What can hang from each mark:
k_33: k_228
k_92: k_101 k_232 k_270
k_232: k_92 k_387
k_807: k_228
k_101: k_33 k_92
k_387: k_232
k_228: k_33 k_92 k_807

Known rows, with every way that one mark hangs from another:
[k_228 k_92]: [ 1.06 -3.36 -4.62  0.27  0.51  1.25 -1.88  2.32 -0.48 -0.50  1.22  2.44
  0.99 -1.61  0.05 -5.91  1.47 -1.41 -1.42  1.47  1.45 -0.53  1.15  0.16
  2.30  0.47]
[k_92 [k_101 k_33] [k_232 k_387] k_270]: [ 0.91  0.91 -0.96  3.46  4.72  3.74 -1.21  2.88 -8.86  0.11  2.37  6.10
 -2.96 -1.78 -8.54 -5.61  2.17 -1.47  0.20  2.86 -1.05 -1.40  3.76  4.03
  6.58  6.39]
[k_232 k_92 k_387]: [ 0.05 -3.35 -3.49 -1.68  2.80 -0.61  1.23 -0.24  1.18 -3.34  3.39  2.80
  1.68 -1.53 -2.78 -4.84  0.14  0.74 -1.87  2.42 -4.82  2.61 -1.29  3.40
 -0.84  3.00]
[k_33 [k_228 [k_92 k_232]]]: [-3.16 -2.11 -5.87  0.13  1.07  2.43 -2.24  2.13 -1.11  0.73  1.41  4.36
  0.97 -2.57 -0.47 -7.93  2.32  1.35 -4.81  1.17  0.36 -3.35  3.61 -0.54
  2.21  2.58]
[k_232 k_92]: [-0.54 -3.38 -4.19 -1.02 -0.07 -1.78 -0.69 -0.14  1.83 -2.03  1.55  0.78
  1.63 -1.85  0.75 -5.13  1.44  1.71 -2.12  2.42 -2.42  3.80  0.97  2.12
 -0.79  1.86]
[k_387 [k_232 [k_92 [k_101 k_33] k_270]]]: [ 0.99 -1.42 -1.62 -1.87  3.50 -2.63 -1.62  0.96 -1.45 -1.16  1.29  1.63
  0.04 -0.55 -4.46 -3.91  1.89  1.93 -3.66  3.87 -3.72  3.33  3.99  2.71
  3.17  5.00]
[k_807 [k_228 k_33 [k_92 k_101 k_270]]]: [ 1.49 -0.50 -5.24  0.97  2.89 -0.67 -0.14 -1.29 -5.99  0.12  1.55  3.07
 -0.18 -3.91 -0.03 -2.13 -1.37 -1.37 -0.12  3.79  2.65 -1.10  4.65 -0.81
  7.29  4.19]
[k_807 [k_228 k_33 [k_92 k_232 k_270]]]: [ 0.24 -2.87 -5.18  1.04  2.57  1.75 -0.36 -2.45 -5.41 -0.66  2.39  4.41
 -0.40 -5.16  1.02 -3.38 -2.06 -0.13 -1.49  3.19  2.21 -2.88  4.38 -1.60
  6.08  3.19]
[k_101 [k_33 k_228]]: [-1.17 -0.58 -3.91  0.00  0.55  2.97 -0.09  5.02  0.08 -0.39 -1.81  2.77
 -1.45  0.70 -1.23 -4.29  2.03  2.09 -6.07  3.69 -2.94  0.64  4.37 -2.29
  2.30  3.93]
[k_101 [k_33 [k_228 k_807]] [k_92 k_270]]: [-1.61  4.27 -4.46  1.15  2.26  4.33  4.25  4.26 -2.34 -0.14 -0.24  1.79
  0.76 -2.96 -1.23 -5.45  5.04  0.25 -8.56  2.86 -1.01  0.57  4.81  0.05
  1.82  6.73]
[k_387 [k_232 [k_92 k_101 k_270]]]: [ 1.21 -2.23 -1.82 -2.95  3.68 -4.41 -1.22 -0.90 -1.32 -1.64  1.86  1.18
  0.67 -0.80 -4.05 -4.52  0.95  1.92 -2.51  3.39 -3.31  2.96  3.13  3.50
  2.44  4.27]
[k_807 k_228]: [ 0.78 -2.91 -4.95 -1.18 -0.06 -1.18  1.54 -0.56 -0.06 -0.74  1.66  0.85
 -0.14 -2.27  1.76 -2.32 -1.28  0.85 -1.01  3.03 -0.52  0.70  2.82 -1.42
  1.15  2.13]
[k_807 [k_228 k_33 [k_92 k_232]]]: [ 0.30 -4.69 -5.63  0.89  1.00  1.89 -0.90 -1.69 -3.65 -0.65  2.52  4.38
  0.54 -4.72  2.54 -3.13 -0.89  1.27 -1.26  2.76  1.32 -2.28  4.52 -2.59
  4.83  1.22]
[k_101 [k_92 [k_232 k_387] k_270]]: [ 1.14 -0.87 -1.69 -0.30  3.70  2.29  2.69  0.21 -2.71 -2.29  3.95  4.00
  1.35 -3.41 -2.93 -5.90  1.27 -0.02 -3.27  0.13 -0.97  0.59  1.05  3.21
  0.63  3.29]
[k_228 k_33 k_807]: [ 1.07 -5.74 -2.15 -0.42  1.67  1.79  2.01 -1.46 -3.39 -3.23 -2.33  2.66
  1.36 -1.60  0.26 -2.93  0.66  2.38 -2.82  5.07 -1.54 -0.09  2.14  0.24
  3.58 -0.56]
[k_387 [k_232 [k_92 k_270]]]: [ 0.89 -3.62 -1.66 -3.96  3.81 -3.49 -0.41 -1.60  0.76 -2.48  1.57  0.94
  0.64 -0.73 -2.70 -4.73 -0.45  2.39 -4.34  3.52 -4.11  2.61  1.94  2.57
  0.75  3.63]
[k_228 k_33]: [ 2.81 -6.01 -1.02 -2.48  1.85 -0.48  0.30 -0.46 -1.21 -3.54 -2.15  3.66
  0.65  0.21  0.80 -1.83 -1.77  3.01 -2.39  3.91 -2.29  1.63  1.75 -1.21
  3.47 -1.25]
[k_387 k_232]: [ 2.56 -6.31 -0.78 -4.47  2.56 -2.33 -0.32  0.25  1.30 -2.51  0.23  2.04
  0.53  1.25 -2.23 -3.24 -0.42  3.17 -3.44  3.03 -4.43  1.35  2.29  0.11
  0.59  0.54]
[k_101 k_33]: [ 1.26 -2.31 -2.58  0.51  0.28  2.92 -0.37  4.81 -0.36 -1.12 -1.35  2.62
 -1.56  0.63 -0.84 -3.20  1.84  1.11 -3.34  3.53 -2.51  2.14  3.04 -1.29
  2.18  1.95]
[k_101 k_92]: [ 1.92 -1.90 -2.84 -1.77  0.08 -0.26  2.22  1.70  1.65 -1.96  1.76  0.97
  2.69 -1.68  1.82 -3.89  2.64  1.27 -3.38  0.63 -1.04  3.85  1.40  0.12
 -1.34  0.44]
[k_228 k_33 k_92 k_807]: [ 0.29 -5.15 -4.29  1.47  2.18  3.58  0.17 -0.62 -4.48 -1.84 -0.78  3.65
  2.07 -3.45  0.82 -4.65  2.01 -0.04 -2.75  3.88  1.22 -2.15  2.43  0.13
  5.16 -0.02]
[k_101 k_33 k_92]: [ 1.70 -0.14 -3.14  0.41 -0.25  3.53  1.83  5.06  0.96 -1.35  0.29  1.68
  1.05 -1.41  0.99 -3.40  4.49  1.42 -5.01  1.41 -1.91  4.16  3.47 -1.26
  0.08  2.20]

Rows:
[-0.27 -0.21 -4.52  1.67 -0.30 -0.64 -2.09  2.71 -0.88 -0.37  1.03  1.27
  0.51 -1.71 -1.56 -4.51  4.25  1.21 -1.05  3.24 -1.88  4.66  3.66  2.31
  2.09  3.62] : [k_232 [k_92 [k_101 k_33]]]
[ 0.38  2.01 -3.07  1.32  4.55  0.52  0.57  1.94 -3.97 -1.46  2.58  3.19
 -0.49 -1.80 -6.54 -4.62  1.62 -1.52 -0.96  3.66 -3.27  2.54  1.11  4.97
  3.58  7.31] : [k_232 [k_92 [k_101 k_33] k_270] k_387]
[ 0.16 -1.08 -2.82 -1.52  4.54 -1.05  2.04 -0.83 -1.04 -3.18  3.01  2.76
  0.69 -1.99 -4.64 -5.44 -1.32 -1.03 -2.16  3.03 -3.69  1.84 -1.27  4.82
  0.61  5.35] : [k_232 [k_92 k_270] k_387]
[-3.18  2.23 -6.42  1.68  2.98  1.39  0.20  1.69 -5.34  1.79  0.46  1.84
  0.89 -3.17 -3.12 -7.68  3.43 -2.15 -3.81  3.46  2.25 -3.35  4.12  2.44
  5.03  5.68] : [k_33 [k_228 [k_92 k_101 k_270] k_807]]
[ 1.04 -3.87 -5.91 -0.25  1.26  0.39  0.23 -1.09 -2.25 -1.41  1.27  3.07
  0.65 -3.35  2.79 -1.94 -1.64  0.58 -1.43  3.32  1.05 -0.76  3.67 -2.89
  4.61  1.53] : [k_807 [k_228 k_33 k_92]]
[-0.50  1.51 -4.73 -0.06  0.22  3.39  2.28  5.61  1.29 -0.58  0.03  2.40
  1.25 -1.02  0.63 -4.41  4.95  2.50 -7.70  1.66 -2.51  2.61  4.60 -2.33
  0.14  3.90] : [k_101 [k_33 k_228] k_92]
[-3.55 -0.99 -6.67  0.36  1.08  2.80  0.69  1.77 -1.66  0.33  0.30  1.97
  1.70 -2.73 -0.41 -7.48  3.57 -0.06 -5.35  3.06  0.31 -2.93  3.41  0.28
  2.07  3.36] : [k_33 [k_228 k_92 k_807]]
[-0.77 -0.20 -5.92  4.92  0.59  4.74 -1.49  4.20 -5.70  1.77  0.71  2.09
  0.89 -3.00 -2.21 -6.36  6.59 -2.52 -0.75  3.29  2.44 -1.25  4.39  2.25
  5.07  3.15] : [k_228 [k_92 [k_101 k_33]] k_807]
[-4.27 -2.00 -6.83  1.59  1.25  3.91 -0.74  0.94 -3.17  0.76  1.32  3.59
  1.80 -3.98 -0.74 -8.66  4.13  0.87 -5.39  2.27  0.83 -4.50  3.93  0.68
  2.09  2.91] : [k_33 [k_228 [k_92 k_232] k_807]]
[-0.74 -3.31 -6.68  1.58 -0.10  1.98 -1.09 -0.37 -2.27  0.71  4.00  2.91
  0.01 -4.91  1.64 -4.82  0.46 -0.23 -0.81  1.35  1.77 -2.04  4.09 -1.14
  2.58  2.29] : [k_807 [k_228 [k_92 k_232]]]
[-0.27  2.17 -3.81  1.83  1.80 -1.13 -1.59  2.06 -3.28 -0.25  1.03  1.26
 -0.56 -2.28 -2.97 -4.94  2.73 -0.50 -1.57  3.69 -0.85  3.47  3.43  3.74
  3.80  6.19] : [k_232 [k_92 [k_101 k_33] k_270]]
[ 0.19  1.00 -1.37  4.04  2.67  2.57 -2.63  2.91 -7.98  1.59  1.02  4.22
 -2.90 -2.20 -5.52 -5.80  3.04 -0.62 -0.19  3.14  1.14 -0.37  5.50  3.26
  6.62  5.35] : [k_92 [k_101 k_33] k_232 k_270]
[ 1.23 -3.26 -2.27 -1.81  2.09 -2.42 -2.12  1.53  0.12 -1.36  1.41  1.83
  0.79 -0.23 -2.83 -3.72  2.94  3.22 -3.27  3.56 -4.53  3.89  4.31  1.79
  1.70  3.27] : [k_387 [k_232 [k_92 [k_101 k_33]]]]
[-2.94  0.62 -5.09  2.75  0.28  6.95  1.97  3.86 -1.80  0.02  1.39  3.37
  1.41 -3.82  0.02 -6.45  7.35  3.16 -7.78  1.55 -1.83  0.31  6.03 -0.65
  0.43  4.30] : [k_101 [k_33 [k_228 k_807]] [k_92 k_232]]
[-0.75 -6.17 -4.71  2.85  2.07  5.72 -1.37 -1.47 -6.18 -1.33  0.69  5.36
  2.08 -4.89  0.43 -5.95  3.15  1.14 -2.52  2.98  1.61 -3.42  3.63  0.89
  5.21 -0.26] : [k_228 k_33 [k_92 k_232] k_807]
[ 0.39 -2.85 -3.72  1.74  4.25  3.19  0.74 -1.41 -6.40 -1.65 -0.79  3.32
  1.13 -3.59 -0.72 -5.19  0.62 -1.80 -3.25  4.61  2.61 -2.94  2.37  1.68
  6.95  2.38] : [k_228 k_33 [k_92 k_270] k_807]
[ 1.19 -3.30 -2.40 -0.32  1.51  2.69  2.19  0.95 -0.60 -2.64  3.88  4.17
  2.69 -2.70 -1.11 -5.28  2.78  1.63 -2.98 -0.69 -2.19  1.49  1.06  1.72
 -1.18  0.92] : [k_101 [k_92 [k_232 k_387]]]
[ 0.82 -0.42 -0.97  1.61  5.18  0.74 -0.78  0.13 -8.05 -0.40  3.38  5.67
 -1.70 -1.96 -8.02 -6.01  0.51 -1.41  1.51  2.22 -0.36 -1.50  2.05  5.56
  5.30  5.00] : [k_92 k_101 [k_232 k_387] k_270]
[ 0.72 -0.86 -2.32  0.01  1.84  1.41  1.41 -0.02 -2.39 -1.37  3.13  2.59
  1.29 -3.90 -0.37 -6.03  2.34  0.26 -3.55  0.16  0.50  1.41  2.50  2.41
  0.53  2.49] : [k_101 [k_92 k_232 k_270]]
[-3.61  0.70 -6.27  0.75  3.05  2.20  1.20  1.44 -3.27  0.75  0.20  1.91
  0.92 -3.04 -1.73 -7.91  2.30 -1.60 -5.67  3.30  1.41 -4.00  2.84  1.54
  3.42  5.11] : [k_33 [k_228 [k_92 k_270] k_807]]
[-0.71  2.17 -5.10  5.25  2.62  4.13 -0.79  3.59 -7.78  1.91  0.66  1.95
 -0.54 -3.62 -3.79 -7.06  5.34 -4.18 -1.03  4.05  3.49 -2.25  4.18  3.60
  6.79  5.61] : [k_228 [k_92 [k_101 k_33] k_270] k_807]
[-2.70  1.57 -5.58  2.52  2.17  5.19  0.57  4.67 -3.32  0.92 -1.01  2.74
 -0.85 -2.26 -2.05 -6.27  3.56 -0.78 -6.53  3.99 -0.32 -2.48  4.66 -0.44
  4.54  5.98] : [k_101 [k_33 [k_228 [k_92 k_270] k_807]]]
[ 0.62  0.89 -2.36  2.36  1.51  5.05  0.80  3.53 -3.02 -0.72  1.85  3.37
 -0.53 -3.25 -0.81 -5.21  4.02  0.66 -5.17  0.90 -0.32  1.70  4.29  0.62
  1.99  4.26] : [k_101 k_33 [k_92 k_232 k_270]]
[ 0.19 -0.39 -1.36  2.04  2.73 -0.23 -2.40  0.23 -7.34  0.74  2.13  3.70
 -1.76 -2.54 -4.90 -6.10  1.50 -0.66  1.02  1.91  1.87 -0.96  4.10  4.48
  5.60  3.79] : [k_92 k_101 k_232 k_270]
[ 0.45  0.93 -2.77 -0.13  4.71 -1.75  0.83 -0.16 -3.53 -2.00  3.44  2.73
  0.55 -1.81 -6.35 -4.99  0.60 -1.65  0.07  3.28 -2.67  2.25  0.16  6.03
  2.75  6.17] : [k_232 [k_92 k_101 k_270] k_387]
[ 0.96 -0.44 -4.89  2.96  0.58  2.50 -3.40  5.08 -3.39  1.29  0.76  3.06
 -0.30 -1.15 -1.90 -5.20  4.31 -1.89 -0.12  2.00  1.68  0.39  3.81  0.27
  5.04  2.64] : [k_228 [k_92 [k_101 k_33]]]
[ 0.96 -1.96 -5.32 -0.07  2.97  0.21  0.77 -1.78 -3.90 -0.99  1.04  2.86
 -0.09 -3.85  1.34 -2.36 -2.87 -0.94 -1.67  3.83  1.92 -1.75  3.58 -2.05
  6.13  3.39] : [k_807 [k_228 k_33 [k_92 k_270]]]
[ 0.64 -0.65 -3.75  2.98  4.38  2.19 -0.39 -0.70 -9.04 -0.48 -0.45  3.39
  1.04 -3.79 -2.64 -5.10  2.55 -2.22 -0.87  4.72  3.47 -2.34  3.41  2.93
  8.73  3.29] : [k_228 k_33 [k_92 k_101 k_270] k_807]
[ 0.48 -2.87 -0.80  0.05  5.16  2.34  0.76 -0.70 -4.88 -2.01  2.75  5.34
 -1.62 -2.16 -5.69 -6.19 -1.77 -0.78 -1.44  1.96 -1.62 -2.42  0.49  3.64
  2.90  3.73] : [k_92 [k_232 k_387] k_270]
[ 1.62  2.44 -1.63  1.95  2.75  0.18 -0.68  4.15 -5.65  0.69 -0.88  2.12
 -2.56  0.04 -5.05 -3.68  1.99 -2.07 -0.35  4.21  0.42  1.33  4.05  2.34
  6.47  5.63] : [k_92 [k_101 k_33] k_270]
[ 1.06  0.95 -1.82  1.95  3.43  6.00  2.42  3.67 -3.48 -1.63  2.92  4.81
 -0.33 -2.85 -3.29 -5.29  3.11 -0.11 -4.84  0.92 -1.94  1.10  2.81  1.44
  1.96  5.13] : [k_101 k_33 [k_92 [k_232 k_387] k_270]]
[-1.75  2.74 -3.83  1.66  2.28  5.16  1.51  3.93 -2.74  0.13  1.47  3.77
 -0.36 -3.23 -1.22 -6.19  4.36  1.62 -8.03  1.23 -0.97  0.21  5.53 -0.33
  2.21  6.20] : [k_101 [k_33 k_228] [k_92 k_232 k_270]]
[ 0.14  0.04 -7.09  2.84  0.10  1.16 -0.99  2.77 -3.50  1.73  2.21  1.82
 -0.46 -3.08  0.36 -3.27  2.03 -1.50  0.31  2.92  1.85 -0.21  5.15 -1.32
  4.48  4.09] : [k_807 [k_228 [k_92 [k_101 k_33]]]]
[-4.57  0.02 -6.24  1.82  2.79  3.86  0.04  0.64 -4.93  1.16  1.43  3.39
  0.65 -4.45 -2.11 -8.96  3.05 -0.64 -5.46  2.43  1.80 -5.30  4.06  2.12
  3.80  5.01] : [k_33 [k_228 [k_92 k_232 k_270] k_807]]
[ 2.39 -3.70 -3.63  0.68  2.28  0.29 -2.85  1.00 -4.55 -0.95 -0.33  4.54
  1.35 -1.73 -0.42 -3.28  1.63 -0.06  0.42  2.95  1.70 -0.01  3.21 -0.22
  6.92  0.02] : [k_228 k_33 [k_92 k_101]]
[ 1.16 -4.17 -2.29 -3.12  2.05 -4.29 -1.92 -0.13  0.56 -1.71  1.99  1.26
  1.62 -0.40 -2.70 -4.08  2.21  3.41 -2.12  3.11 -4.14  3.82  3.33  2.53
  0.88  2.33] : [k_387 [k_232 [k_92 k_101]]]
[-0.55 -3.89 -3.71  3.07  4.13  5.27 -0.69 -2.23 -8.19 -1.02  0.57  5.18
  0.68 -5.48 -1.14 -6.76  1.63 -0.73 -2.80  3.52  2.81 -4.57  3.49  2.08
  7.09  2.01] : [k_228 k_33 [k_92 k_232 k_270] k_807]
[-0.92 -0.78 -5.04  2.25  2.87  2.83  0.83  0.61 -4.66  0.07  1.06  1.24
  0.61 -4.01 -1.64 -7.43  2.42 -3.69 -2.31  3.08  3.20 -2.96  1.62  3.37
  4.22  3.64] : [k_228 [k_92 k_270] k_807]
[-0.41  1.01 -3.54  0.49  2.00 -3.35 -1.21 -0.09 -2.46 -0.45  1.83  0.45
  0.47 -2.42 -2.71 -5.60  1.70 -0.81 -0.34  3.06 -0.31  3.42  2.31  4.88
  2.87  4.74] : [k_232 [k_92 k_101 k_270]]
[-0.34 -3.38 -6.61  1.16  1.28  2.53 -0.12 -0.21 -2.71 -0.12  4.97  3.94
  0.29 -4.49 -0.25 -4.69 -0.18 -0.60 -0.61  1.61  0.64 -2.62  2.81 -0.50
  2.39  2.96] : [k_807 [k_228 [k_92 [k_232 k_387]]]]
[ 0.30 -0.67 -6.75  1.18  0.01 -0.72 -0.86  0.95 -2.83  1.31  3.37  1.39
  0.28 -3.50  0.57 -3.44  0.99 -1.56  1.00  2.43  2.36 -0.60  4.02 -0.72
  4.04  3.16] : [k_807 [k_228 [k_92 k_101]]]
[ 0.14 -1.87 -2.63  3.62  0.02  3.29 -3.87  3.74 -5.33  1.04  1.20  4.67
 -1.56 -1.37 -3.44 -4.98  4.91  1.58  0.09  2.28 -0.52  0.76  5.60  1.40
  4.26  2.37] : [k_92 [k_101 k_33] k_232]
[-0.78 -1.44 -6.20  1.40  1.72  1.49 -0.65 -1.03 -3.96  0.85  3.97  2.55
 -0.80 -5.21  0.42 -5.28 -0.67 -1.83 -1.05  1.95  2.87 -2.94  3.62 -0.18
  3.94  4.19] : [k_807 [k_228 [k_92 k_232 k_270]]]
[-1.77  0.59 -4.47  1.27  0.16  5.51  0.61  4.70 -0.53 -0.36  1.28  3.89
  0.84 -2.92  0.39 -5.67  5.63  3.46 -7.70  0.73 -2.26  1.05  5.68 -1.87
  0.43  3.75] : [k_101 [k_33 k_228] [k_92 k_232]]
[-2.37  0.68 -4.82  2.16  2.19  5.29 -1.50  4.59 -2.88  1.00 -0.08  4.29
 -1.67 -1.90 -1.95 -6.73  2.68  0.29 -6.08  2.59 -0.14 -2.39  4.95 -1.17
  4.38  5.41] : [k_101 [k_33 [k_228 [k_92 k_232 k_270]]]]
[ 0.69 -4.66 -5.42  0.72  2.45  2.72 -0.06 -1.94 -4.07 -1.38  2.97  5.49
  0.49 -4.28  0.28 -2.93 -1.61  0.92 -1.08  2.73  0.22 -2.68  3.21 -1.98
  4.54  2.06] : [k_807 [k_228 k_33 [k_92 [k_232 k_387]]]]
